Each row was made from one small tree. The marks that hang from a mark follow it in brackets, in alphabetical order. Every link used is in the known rows. Write each row's tree.
In the rows, zero is written as 128.
Known rows:
lovaz[napug[buvim giga] vono]: [102 194 135 164 113 101 165 127 134 161 140  79 174 154 137 148 146 158
 169 103 110 136  53 150]
sezim[lovaz]: [114 121 117 158 138 132 122 104 122 113 137  95 149 135 130 135 130 137
 131 153 112 130 121 153]
sezim[vono[logif[rosako]]]: [158 137 123 154 139 131 120  96  55  76 113 142 128  68 123 167 128 172
 114 155 115 118 152 132]
napug[buvim]: [126 121 118 148 120 133 153 129 121 113 144 103 135 131 130 174 109 184
 144 120 109 156 102 151]
sezim[lovaz vono[logif]]: [147 155 129 189 138 128 100 101  96  97 112 101 146 113 108 124 139 126
 120 160 102  95 146 139]
vono[logif]: [139 125 126 141 149 139 122 127  84 102 124 117 103 103 117 168  98 155
 125 142 111 119 150 128]
lovaz[napug[buvim giga] vono[logif]]: [123 211 150 171 122 105 149 142 106 148 126  73 147 132 125 147 137 159
 166  98 106 118  78 139]
giga[napug[buvim lovaz[vono]]]: [ 96 150 118 169 152 112 178 132 101 153 153  71 173 136 141 131 108 171
 195  91 116 150 106 149]
napug[buvim lovaz[giga vono]]: [104 181 114 158 110 110 167 124 145 167 148  73 155 149 132 137 114 138
 176 101 118 131  81 145]
logif[rosako[giva] vono]: [114 132 123 108 127 133 141 118  77  91 138 131 198 120 142 154 110 176
 102 162 110 151 150 145]
napug[buvim giga]: [116 136 117 147 115 125 151 124 156 155 144 106 139 126 133 171 119 171
 144 115  90 161  62 152]
lovaz[giga napug[buvim] vono]: [ 91 196 140 158 110 105 161 126 141 159 148  85 168 162 131 135 136 143
 173 111 125 118  67 140]
sezim[lovaz[giga]]: [ 95 141 120 152 128 127 117  98 161 149 146 103 146 135 127 115 131 107
 135 156 109 117  93 141]
giga[lovaz[vono] napug]: [ 65 139 126 141 191 123 134 107 103 170 172 132 156 115 135 131  90 154
 180 143 123 146 111 124]
lovaz[giga[napug[buvim]] vono[logif[rosako]]]: [103 174 147 148 147 118 143 123  85 142 157 124 131  79 148 131 112 175
 167 103 114 143  96 117]
vono[logif[rosako[zevek[giva]]]]: [146 132 114 104 159 134 101  85  56  31 127 143 174  66 126 207 108 164
 108 156 111 137 206 117]
giga[lovaz[napug[buvim] vono[logif[rosako]]]]: [118 191 159 150 142 109 149 133  49 105 141  78 147  88 130 147 124 204
 182 105 133 137 108 143]
giga[lovaz[vono[logif]] napug]: [ 86 155 140 147 200 126 119 121  72 156 158 123 130  92 122 131  80 153
 177 135 120 126 135 110]
vono[logif[rosako[giva zevek]]]: [154 132 123  87 142 120 103  94  33  48 157 113 203  72 121 214  97 175
  75 176 106 145 190 122]
lovaz[giga napug]: [ 87 150 132 140 131 118 145 109 149 151 137 100 149 138 123 134 130 120
 154 148 126 108  91 137]
giga[lovaz[vono[logif[rosako]]] napug[buvim]]: [102 159 149 147 174 120 142 127  52 128 164 115 138  63 141 140  95 209
 188 104 118 161 112 127]
logif[rosako[giva zevek] vono]: [123 131 134  83 118 124 126 100  62  71 153 129 243 119 132 174 103 166
  84 181 112 159 169 142]
giga[napug[buvim lovaz[vono[logif[rosako]]]]]: [125 157 134 162 157 113 169 133  42 113 139  76 147  79 145 136 110 197
 184  82 118 149 131 143]
rosako[zevek]: [127 109 120 109 134 127 124  91 100  99 155 122 170 122 119 192 100 149
 110 165 118 144 144 138]
rosako[logif[vono]]: [ 96 135 122 141 114 132 124 130 104 110 116 148 143 154 141 156 119 163
 124 137 125 142 146 140]
logif[rosako]: [124 101 112 122 140 133 142  98  84  92 139 136 127  89 145 179 119 185
 125 146 125 154 125 146]
lovaz[napug[buvim]]: [116 141 135 159 119 120 166 134 116 114 136  71 160 146 129 158 131 180
 164 113 119 138  95 158]
lovaz[giga[napug[buvim]] vono[logif]]: [ 97 182 147 160 150 121 137 137 115 168 156 112 131 114 131 125 101 147
 171 104 106 124  97 110]

Which tree is each row?
[105 151 117  99 109 116 100 111  82  82 148 132 245 160 131 195 104 154
  79 172 111 151 188 129] => rosako[giva logif[vono] zevek]
[152 161 116 161 139 118  96  90  56  63 128 100 206  84 123 150 143 154
  88 177  93 114 170 137] => sezim[lovaz vono[logif[rosako[giva]]]]
[ 88 169 139 148 173 122 121 119 108 171 150 134 122 107 130 120  99 119
 157 136 115 107 120 100] => lovaz[giga[napug] vono[logif]]
[124 117  97  96 153 132 118  69  86  46 142 151 198  89 138 208 116 163
 115 161 115 156 180 129] => logif[rosako[zevek[giva]]]
[123 188 150 180 123 109 115  88 100 107 112  91 170  93 117  96 174 118
 139 157 120  80 111 144] => sezim[lovaz[giga napug] vono[logif[rosako]]]
[ 94 181 130 152 136 103 149 110 128 163 134 101 164 148 135 146 143 131
 156 133 118 119  78 142] => lovaz[napug[giga] vono]
[129 202 152 158 118 101 154 129  78 122 126  83 148  97 141 155 150 188
 159  96 114 136  78 144] => lovaz[napug[buvim giga] vono[logif[rosako]]]
[112 194 150 139 135 109 134 111  73 122 129 108 132  97 132 136 138 141
 151 134 137  99 114 122] => lovaz[giga napug vono[logif[rosako]]]
[111 198 158 164 143 112 143 146  77 129 144  66 149 124 113 139 111 175
 187 108 126 120 106 137] => giga[lovaz[napug[buvim] vono[logif]]]
[145 132 115 114 151 128 116 114  45  68 140 114 158  73 132 195 104 185
  94 159 104 139 172 124] => vono[logif[rosako[giva]]]
[ 83 170 135 147 159 111 141 112  98 146 151  96 165 140 123 139 118 146
 176 141 139 121 105 139] => giga[lovaz[napug vono]]
[ 96 150 106 114 125 129  99 100 106  64 120 163 214 154 133 187 115 143
 114 150 117 144 202 123] => rosako[logif[vono] zevek[giva]]
[114 133 122  98 135 137 125  89  84  53 124 163 212 113 134 166 114 154
 117 158 118 151 184 138] => logif[rosako[zevek[giva]] vono]
[131 171 134 169 146 124 106 118  77 109 129  89 133 126 123 129 126 128
 131 141 114 105 144 132] => sezim[lovaz[vono[logif]]]
[ 70 174 137 176 139 113 139 117 153 179 167  89 177 147 144  90 132 130
 175 115 106 137  68 136] => sezim[lovaz[giga[napug[buvim]] vono]]
[132 189 130 150 114 110 157 126  86 126 135  77 129  92 135 141 118 167
 165  93 121 131 107 138] => napug[buvim lovaz[giga vono[logif[rosako]]]]
[101 211 155 175 135 107 116 117 111 142 127  69 153 142 117  92 149  92
 153 140 125  75 111 131] => sezim[lovaz[giga napug vono[logif]]]
[112 175 137 165 121 111 166 134  99 123 141  75 169 160 134 154 137 172
 169 107 128 132  94 150] => lovaz[napug[buvim] vono]
[115 135  91  98 125 108  93  90  80  73 165 120 232 135 133 238 108 165
  74 175 108 155 185 121] => rosako[giva logif zevek]
[100 175 136 174 137 108 135 109 100 121 133  67 184 161 132 113 156 124
 155 141 132 106 112 153] => sezim[lovaz[napug vono]]
[144 158 118 143 148 116 146 116  39  92 120  93 123  82 136 158 114 170
 149 120 132 124 158 140] => napug[lovaz[vono[logif[rosako]]]]
[119 205 156 151 114 105 151 129  80 120 134  86 141 103 135 139 139 170
 163 104 130 116  92 133] => lovaz[giga napug[buvim] vono[logif[rosako]]]
[129 172 131  87 158 108  95  89  21  81 178 114 217  73 121 201  84 171
 100 176 114 145 178 111] => giga[lovaz[vono[logif[rosako[giva zevek]]]]]
[135 195 123 170 121 108 156 141 110 154 126  63 135 122 123 149 116 155
 166  88  97 130  94 145] => napug[buvim giga lovaz[vono[logif]]]
[ 74 151 133 153 170 120 151 125 111 168 177 110 162 123 136 134  91 180
 194 112 114 163  87 133] => giga[lovaz[vono] napug[buvim]]
[104 181 134 142 162 117 112 114 112 172 145 123 116  98 116 149 100 136
 154 138 105 126  98 121] => napug[giga[lovaz[vono[logif]]]]
[105 158 134 159 113 112 165 128 152 152 134  77 165 141 130 152 142 166
 163 109 102 144  53 161] => lovaz[napug[buvim giga]]
[143 168 146 187 133 113 119  95  61  69 103  83 170  91 120 115 174 149
 135 152 121  91 139 157] => sezim[lovaz[napug] vono[logif[rosako]]]
[103 187 151 150 166 114 127 126  71 131 137  89 139 119 111 137 109 147
 175 136 133 101 129 127] => giga[lovaz[napug vono[logif]]]
[ 90 176 123 159 129 117 117  98 146 159 150 105 154 149 134 110 135 100
 138 149 118 111  93 133] => sezim[lovaz[giga vono]]
[ 92 178 124 148 132 112 144 118 147 183 164 109 152 127 132 155 108 164
 172 113 100 163  49 141] => napug[buvim giga[lovaz[vono]]]
